Each row was made from one small tree. The marks that hang from a mark follow it in brackets, in alphabetical order. Every link used is in the known rows. Write each row's tree.
Known rows
fezak[zegotol[sigo]]: -0.54	1.02	-0.51	-1.41	1.46	0.51	-0.43	-0.25	-0.29	0.21	1.25	0.45	0.79	0.99	-0.74	-1.02	-1.66	1.12	2.04	1.54	-1.86	0.68	-1.56	-2.24
sigo[zegotol[fezak]]: 3.47	0.79	0.62	0.15	-0.07	1.21	-2.31	0.98	0.18	1.55	1.79	1.28	0.89	-1.54	0.82	2.01	-1.90	0.22	2.23	-0.30	0.66	-0.66	-0.04	-1.22
zegotol[dufope fezak kupaka sigo]: 4.90	7.02	0.99	0.01	-1.15	1.90	-0.88	-4.33	-1.23	1.93	1.15	0.52	-0.11	2.54	0.96	-3.48	-0.68	2.18	0.43	-1.10	-2.18	0.48	-3.16	-3.26
kupaka[zegotol[fezak]]: 1.95	2.14	1.49	-0.65	0.63	-0.60	-1.29	-1.56	1.51	0.66	2.09	0.64	-0.44	2.49	0.06	-0.52	-0.86	0.56	0.29	-0.49	0.91	-0.12	-2.29	-0.57
fisop[geni zegotol[dufope kupaka]]: 1.70	2.81	2.99	0.14	-0.58	1.65	-1.23	0.77	-0.03	2.76	0.87	1.83	-1.49	1.79	-0.12	-0.56	-1.50	0.93	3.08	2.54	0.75	-1.93	-0.53	-2.46
sigo[zegotol[fezak kupaka]]: 4.38	2.07	1.11	-0.73	-0.64	1.11	-1.11	-0.48	0.41	2.57	1.09	1.69	0.03	-0.81	2.87	1.01	-1.57	0.83	2.47	-0.26	-0.19	-1.00	-0.83	-1.18
geni[fisop[zegotol]]: -1.08	0.09	1.23	-1.46	-0.59	1.20	-1.18	3.15	2.62	-0.21	0.28	-0.38	-1.18	1.52	-1.02	1.69	-1.32	-0.29	3.80	1.48	1.31	-0.68	-0.84	-2.07
sigo[zegotol[dufope fezak kupaka]]: 5.27	4.49	1.59	0.06	0.22	1.81	-2.88	-0.42	-0.48	3.17	1.66	1.02	1.09	-0.29	2.15	0.27	-2.20	0.72	1.92	-0.61	0.44	-0.65	-1.64	-2.37
kupaka[zegotol[sigo]]: 0.02	3.62	-0.37	0.02	0.86	-0.44	0.90	-2.08	1.73	1.85	-0.23	1.69	0.94	0.71	-0.83	-3.36	-2.04	0.07	-0.71	1.89	-0.31	0.79	-2.60	-0.36
fezak[zegotol]: -0.75	-0.73	0.56	-1.90	2.12	0.00	-1.41	0.99	-0.11	-0.27	1.89	-0.40	0.25	1.45	-0.05	0.92	-0.89	0.70	2.15	0.57	-0.47	0.15	-1.00	-1.70
kupaka[zegotol[dufope sigo]]: 0.95	6.05	0.20	0.96	1.76	0.28	-0.96	-1.99	0.86	2.41	0.32	1.07	2.01	1.23	-1.52	-4.07	-2.60	-0.10	-1.24	1.50	0.35	1.09	-3.34	-1.48
fegup[fose geni[fisop[zegotol]]]: -0.03	0.67	0.21	-1.28	0.89	-0.11	0.91	0.22	4.92	-0.41	1.55	2.98	0.22	1.68	-1.90	0.11	-0.80	-3.51	4.76	1.10	0.76	-0.37	1.07	0.69
fegup[geni]: -0.05	0.25	-1.18	-0.39	1.28	1.65	1.58	-1.11	2.06	-1.36	0.63	2.26	0.36	-1.45	-0.14	-2.24	-0.36	-1.82	1.54	0.80	0.19	1.36	0.84	0.11
geni[kupaka[zegotol[dufope]]]: 0.37	3.19	3.58	0.94	2.07	-1.00	-1.27	-2.74	2.98	3.69	-0.83	0.94	0.32	1.24	-0.21	-2.53	-2.68	0.24	-0.88	2.46	0.50	3.01	-3.08	0.43
kupaka[zegotol[dufope fezak sigo]]: 2.95	6.29	1.07	0.58	0.98	0.69	-2.09	-2.74	0.54	1.79	1.99	0.86	1.21	2.58	-1.37	-3.20	-2.21	0.80	-0.41	0.04	0.17	0.84	-3.69	-2.39
sigo[zegotol[dufope]]: 2.41	3.01	0.33	1.29	1.47	1.47	-2.95	1.72	-0.40	2.76	0.66	0.88	2.79	-2.42	-0.03	0.33	-3.02	-0.78	0.93	0.79	1.46	-0.14	-0.42	-1.46
fose[fegup]: -0.59	0.31	-0.47	-0.83	0.44	-0.52	0.67	-1.30	0.50	-1.35	1.14	-0.79	-1.98	-0.02	-1.20	0.64	0.07	-0.40	-0.11	-0.14	1.23	1.36	0.08	-1.38
fegup[fose geni[kupaka]]: 0.70	0.40	1.34	0.47	1.57	-1.66	2.01	-4.03	4.59	1.54	-0.04	3.85	0.55	0.29	-0.59	-2.04	-0.78	-2.83	1.70	1.58	-1.00	2.11	1.05	3.23
fisop[geni]: 0.11	-0.53	1.63	1.40	0.48	1.00	1.29	0.44	0.82	0.94	0.17	2.42	-0.59	0.95	-0.63	-0.30	-0.28	0.30	0.61	1.84	-1.20	-0.51	1.71	-0.66
zegotol[dufope kupaka sigo]: 2.48	6.77	0.02	0.49	-0.22	1.30	0.52	-3.39	-0.87	2.72	-0.89	0.70	1.04	0.98	0.90	-4.56	-1.16	1.13	-0.55	0.83	-1.95	0.82	-2.79	-2.21
fezak[zegotol[dufope]]: 0.20	1.77	1.07	-1.03	3.01	0.78	-3.31	1.09	-1.07	0.39	2.45	-1.04	1.33	1.87	-0.85	0.25	-1.38	0.64	1.59	0.17	0.18	0.60	-1.87	-2.87
kupaka[zegotol[dufope fezak]]: 2.81	4.55	2.06	0.16	1.62	0.19	-3.04	-1.46	0.70	1.30	2.69	0.04	0.58	2.97	-0.71	-1.23	-1.37	0.42	-0.36	-0.92	1.54	0.32	-3.13	-1.74
geni[fisop[zegotol] kupaka]: -1.40	-0.21	3.91	-0.79	-0.37	0.41	-0.91	0.87	4.81	1.90	-1.34	0.41	-2.01	1.51	-0.53	0.84	-2.50	0.22	3.84	3.45	0.36	1.86	-1.76	-0.97
geni[fisop kupaka[zegotol[fezak]]]: 0.36	1.74	4.76	-0.52	1.42	-0.11	-0.40	-1.67	6.22	2.26	-0.33	1.23	-1.46	3.80	0.16	-0.69	-2.45	0.59	1.91	2.11	-0.60	2.92	-3.14	-0.88

Which tree is each row?
0.39	2.32	0.02	-2.36	1.04	0.30	0.82	-1.73	0.00	1.30	0.65	0.85	-0.03	1.73	1.30	-1.92	-1.31	1.78	2.29	1.56	-2.65	0.47	-2.46	-2.23 -> fezak[zegotol[kupaka sigo]]
-1.25	0.54	-0.61	-1.96	1.08	1.61	1.07	-0.17	3.69	-2.47	1.84	0.81	-2.53	-0.18	-1.94	-0.12	-0.93	-2.07	3.59	1.48	2.10	1.94	0.17	-2.54 -> fose[fegup[geni[fisop[zegotol]]]]
1.83	4.55	2.00	0.53	-1.11	2.17	-0.16	-0.57	-0.10	3.27	0.33	2.73	-0.89	1.30	-0.71	-2.60	-2.26	1.21	2.87	3.52	-0.68	-1.31	-1.10	-3.06 -> fisop[geni zegotol[dufope kupaka sigo]]
-1.14	0.73	-0.88	-1.46	1.78	1.51	2.11	-1.01	3.77	-2.62	1.39	1.01	-1.95	-0.05	-1.53	-0.84	-0.50	-2.05	2.25	0.90	1.15	2.76	0.41	-2.26 -> fose[fegup[geni[fisop]]]
0.73	3.13	3.60	2.00	-0.42	1.68	-1.26	-0.92	1.48	3.97	-0.35	2.89	-0.75	0.46	-2.33	-2.30	-3.53	1.02	2.68	5.13	-0.55	0.91	-0.89	-2.18 -> fisop[geni[kupaka] zegotol[dufope sigo]]
4.75	4.86	2.31	-0.45	-0.43	1.28	-2.14	-2.62	-1.12	1.25	1.93	-0.61	-0.72	3.13	1.86	-1.02	0.28	1.69	0.58	-2.32	-0.56	-0.29	-2.44	-2.47 -> zegotol[dufope fezak kupaka]
1.37	2.65	1.50	-2.15	-2.05	1.88	-0.26	0.33	2.52	0.41	0.62	0.41	-2.11	2.86	0.15	0.11	-1.35	1.20	4.54	1.06	-0.54	-0.67	-2.31	-3.20 -> geni[fisop[zegotol[fezak kupaka sigo]]]
-0.38	4.90	3.74	0.73	2.24	0.45	-0.06	-2.03	5.60	3.68	-1.74	1.56	0.52	2.80	-1.08	-3.51	-3.82	0.05	0.69	3.84	-1.06	3.96	-3.91	-1.54 -> geni[fisop kupaka[zegotol[dufope sigo]]]
-0.19	2.64	2.35	0.70	0.97	-1.26	0.99	-3.92	3.63	3.65	-1.83	2.12	-0.13	0.59	-0.10	-3.46	-2.86	0.52	-0.57	3.45	-1.05	3.11	-2.96	0.78 -> geni[kupaka[zegotol[sigo]]]
3.33	4.27	0.85	0.40	0.96	1.35	-1.76	0.46	-0.21	3.80	-0.04	1.24	1.93	-1.56	2.03	-0.66	-2.57	-0.11	1.05	0.86	0.69	-0.38	-1.34	-1.35 -> sigo[zegotol[dufope kupaka]]
1.24	4.66	0.44	-1.54	1.92	1.09	-1.12	-1.62	-0.80	1.88	1.23	0.14	1.03	2.20	0.58	-2.64	-1.87	1.70	1.73	1.13	-2.04	0.81	-3.21	-3.42 -> fezak[zegotol[dufope kupaka sigo]]
-0.13	0.67	2.09	0.06	2.11	-0.86	2.43	-2.53	6.79	1.16	-0.28	3.76	0.30	1.81	-0.93	-1.52	-1.25	-3.11	3.02	2.05	-1.36	2.55	0.74	2.09 -> fegup[fose geni[fisop kupaka]]
-0.79	1.29	0.59	-0.88	2.48	-0.31	1.94	-3.93	4.35	-0.28	0.77	1.97	-2.05	-0.64	-1.00	-2.41	-1.62	-1.69	0.82	2.24	1.29	4.06	-0.91	-0.42 -> fose[fegup[geni[kupaka[zegotol]]]]
3.78	5.54	0.43	1.21	-0.47	2.15	-2.49	-2.46	-1.43	0.61	2.01	0.08	1.02	1.58	-1.57	-2.32	-1.14	1.33	0.21	-1.09	-1.18	0.91	-2.03	-3.39 -> zegotol[dufope fezak sigo]
1.11	2.93	1.65	-1.99	2.41	0.52	-2.02	-0.27	-0.81	1.44	1.83	-0.64	0.52	2.69	1.26	-0.73	-1.07	1.30	1.84	0.18	-0.66	0.27	-2.59	-2.79 -> fezak[zegotol[dufope kupaka]]
-0.70	1.29	-0.29	-2.62	0.81	1.47	1.89	-1.14	3.89	-1.90	1.36	1.04	-3.10	0.26	-0.60	-0.74	-0.82	-1.65	3.72	1.41	1.59	1.82	-0.33	-2.53 -> fose[fegup[geni[fisop[zegotol[kupaka]]]]]
-0.52	3.12	3.54	0.18	-0.09	1.51	-1.44	-0.17	4.13	2.77	-1.33	0.60	-0.77	1.41	-1.61	-1.30	-3.57	0.50	3.31	3.92	-0.27	2.56	-2.80	-2.34 -> geni[fisop[zegotol[dufope sigo]] kupaka]
-0.74	0.31	0.27	-0.69	1.69	0.27	2.05	-3.58	3.54	-0.94	0.61	1.52	-2.24	-1.26	-0.96	-1.73	-0.92	-1.58	1.21	1.80	0.72	3.96	0.10	-0.56 -> fose[fegup[geni[kupaka]]]
-0.69	1.66	4.34	-0.15	0.43	1.03	-2.37	0.90	4.11	2.38	-0.82	-0.12	-1.14	1.85	-1.07	0.25	-2.96	0.18	3.39	3.13	0.79	2.06	-2.32	-1.90 -> geni[fisop[zegotol[dufope]] kupaka]
0.17	-0.02	4.53	-1.09	-0.96	0.83	-1.81	0.28	4.65	1.34	0.04	0.22	-2.73	2.54	-0.46	1.63	-2.13	0.99	4.44	2.28	0.23	1.61	-2.00	-1.65 -> geni[fisop[zegotol[fezak]] kupaka]
-1.36	0.58	0.76	-1.08	2.04	1.01	2.33	-2.48	5.24	-1.28	0.31	1.55	-2.42	-0.12	-1.24	-1.43	-1.26	-1.79	2.17	2.23	0.52	4.38	-0.07	-1.49 -> fose[fegup[geni[fisop kupaka]]]
1.22	1.31	2.33	-2.47	-1.53	1.42	-1.14	1.29	2.54	0.06	1.09	-0.31	-2.60	3.25	0.70	1.64	-0.67	0.94	4.63	0.26	0.45	-1.08	-1.81	-2.71 -> geni[fisop[zegotol[fezak kupaka]]]
1.18	1.82	3.98	1.73	0.84	0.27	1.35	-3.13	3.53	3.48	-0.22	4.04	-1.18	2.19	-0.74	-2.61	-2.31	1.37	0.81	3.74	-2.14	1.73	-0.92	-0.52 -> fisop[geni[kupaka[zegotol[fezak sigo]]]]
0.33	1.39	3.79	-0.66	-1.39	1.20	-1.09	-0.78	4.58	1.77	-0.45	0.87	-2.29	2.11	-0.92	0.01	-2.78	1.23	4.39	3.06	-0.85	2.16	-2.47	-2.17 -> geni[fisop[zegotol[fezak sigo]] kupaka]
-0.51	3.57	4.54	0.41	2.67	0.12	-0.94	-1.03	5.69	3.25	-1.30	0.86	0.04	3.13	-0.56	-1.92	-3.26	-0.12	0.71	3.01	0.07	3.41	-3.44	-1.09 -> geni[fisop kupaka[zegotol[dufope]]]
-0.91	0.31	-0.10	-1.57	0.74	2.71	0.60	1.41	4.06	-1.58	0.89	1.97	-0.61	-0.20	-0.89	-0.95	-1.36	-2.03	4.59	1.97	1.13	0.91	0.24	-1.53 -> fegup[geni[fisop[zegotol]]]
4.37	3.25	1.10	1.06	0.68	1.99	-4.20	1.04	-0.70	2.12	2.35	0.72	2.04	-1.13	0.18	1.31	-2.54	0.07	1.72	-0.72	1.29	-0.36	-0.75	-2.40 -> sigo[zegotol[dufope fezak]]
2.70	1.10	1.72	-2.38	-2.66	0.33	-1.88	-0.58	-0.18	0.60	1.87	-0.20	-2.86	1.70	1.44	1.34	-0.15	1.67	3.68	-0.46	1.12	-1.95	-1.81	-1.57 -> fisop[zegotol[fezak kupaka]]
0.17	0.93	0.04	-0.53	1.84	-0.20	2.14	-0.87	5.04	-0.62	1.07	3.23	0.93	1.91	-1.34	-0.84	-0.28	-3.56	2.97	0.42	-0.59	0.54	1.52	1.19 -> fegup[fose geni[fisop]]
1.66	2.28	4.99	1.94	1.75	0.45	-0.51	-2.29	3.01	3.51	0.53	3.07	-0.90	2.70	-0.74	-1.84	-2.15	0.94	0.53	2.85	-0.92	1.69	-0.98	-0.90 -> fisop[geni[kupaka[zegotol[dufope fezak]]]]
1.89	1.78	2.32	-0.01	2.07	-2.06	1.23	-4.99	5.62	2.02	1.31	4.30	0.17	1.88	-0.54	-2.32	-1.35	-2.44	1.82	1.26	-0.39	2.00	-0.39	2.91 -> fegup[fose geni[kupaka[zegotol[fezak]]]]
-1.23	1.53	4.12	-0.23	2.00	-0.43	0.52	-1.08	6.37	2.76	-1.65	1.33	-0.79	2.78	-0.07	-1.30	-2.73	-0.02	1.29	3.39	-0.40	3.13	-2.89	-0.19 -> geni[fisop kupaka[zegotol]]
-0.46	3.02	2.48	-0.03	3.51	1.77	0.77	-1.87	6.63	1.32	-0.35	2.98	0.38	1.02	-0.63	-3.86	-2.87	-1.91	2.21	3.17	0.19	4.09	-1.91	-0.72 -> fegup[geni[fisop kupaka[zegotol[dufope]]]]
0.37	3.48	0.17	-0.57	2.39	1.24	-2.23	-0.20	-1.11	0.86	1.88	-0.17	1.90	1.48	-1.43	-1.72	-2.19	0.97	1.53	1.06	-1.19	1.11	-2.35	-3.46 -> fezak[zegotol[dufope sigo]]
1.35	2.81	2.96	0.42	0.44	-0.85	-0.04	-4.51	3.41	3.11	-0.53	2.00	-0.81	1.56	-0.05	-2.78	-2.51	1.21	0.13	2.38	-1.27	2.92	-3.24	0.12 -> geni[kupaka[zegotol[fezak sigo]]]
-0.27	0.44	2.41	-0.69	1.11	-0.80	1.13	-1.47	6.63	1.28	0.28	3.53	-0.45	1.58	-1.45	-0.71	-1.80	-3.06	4.69	2.63	0.07	1.56	0.39	1.67 -> fegup[fose geni[fisop[zegotol] kupaka]]
-1.39	1.53	1.22	-1.25	2.77	0.50	2.23	-2.83	6.17	-0.58	0.60	1.96	-2.30	0.55	-1.32	-2.09	-1.94	-1.95	1.97	2.61	1.03	4.44	-1.07	-1.41 -> fose[fegup[geni[fisop kupaka[zegotol]]]]
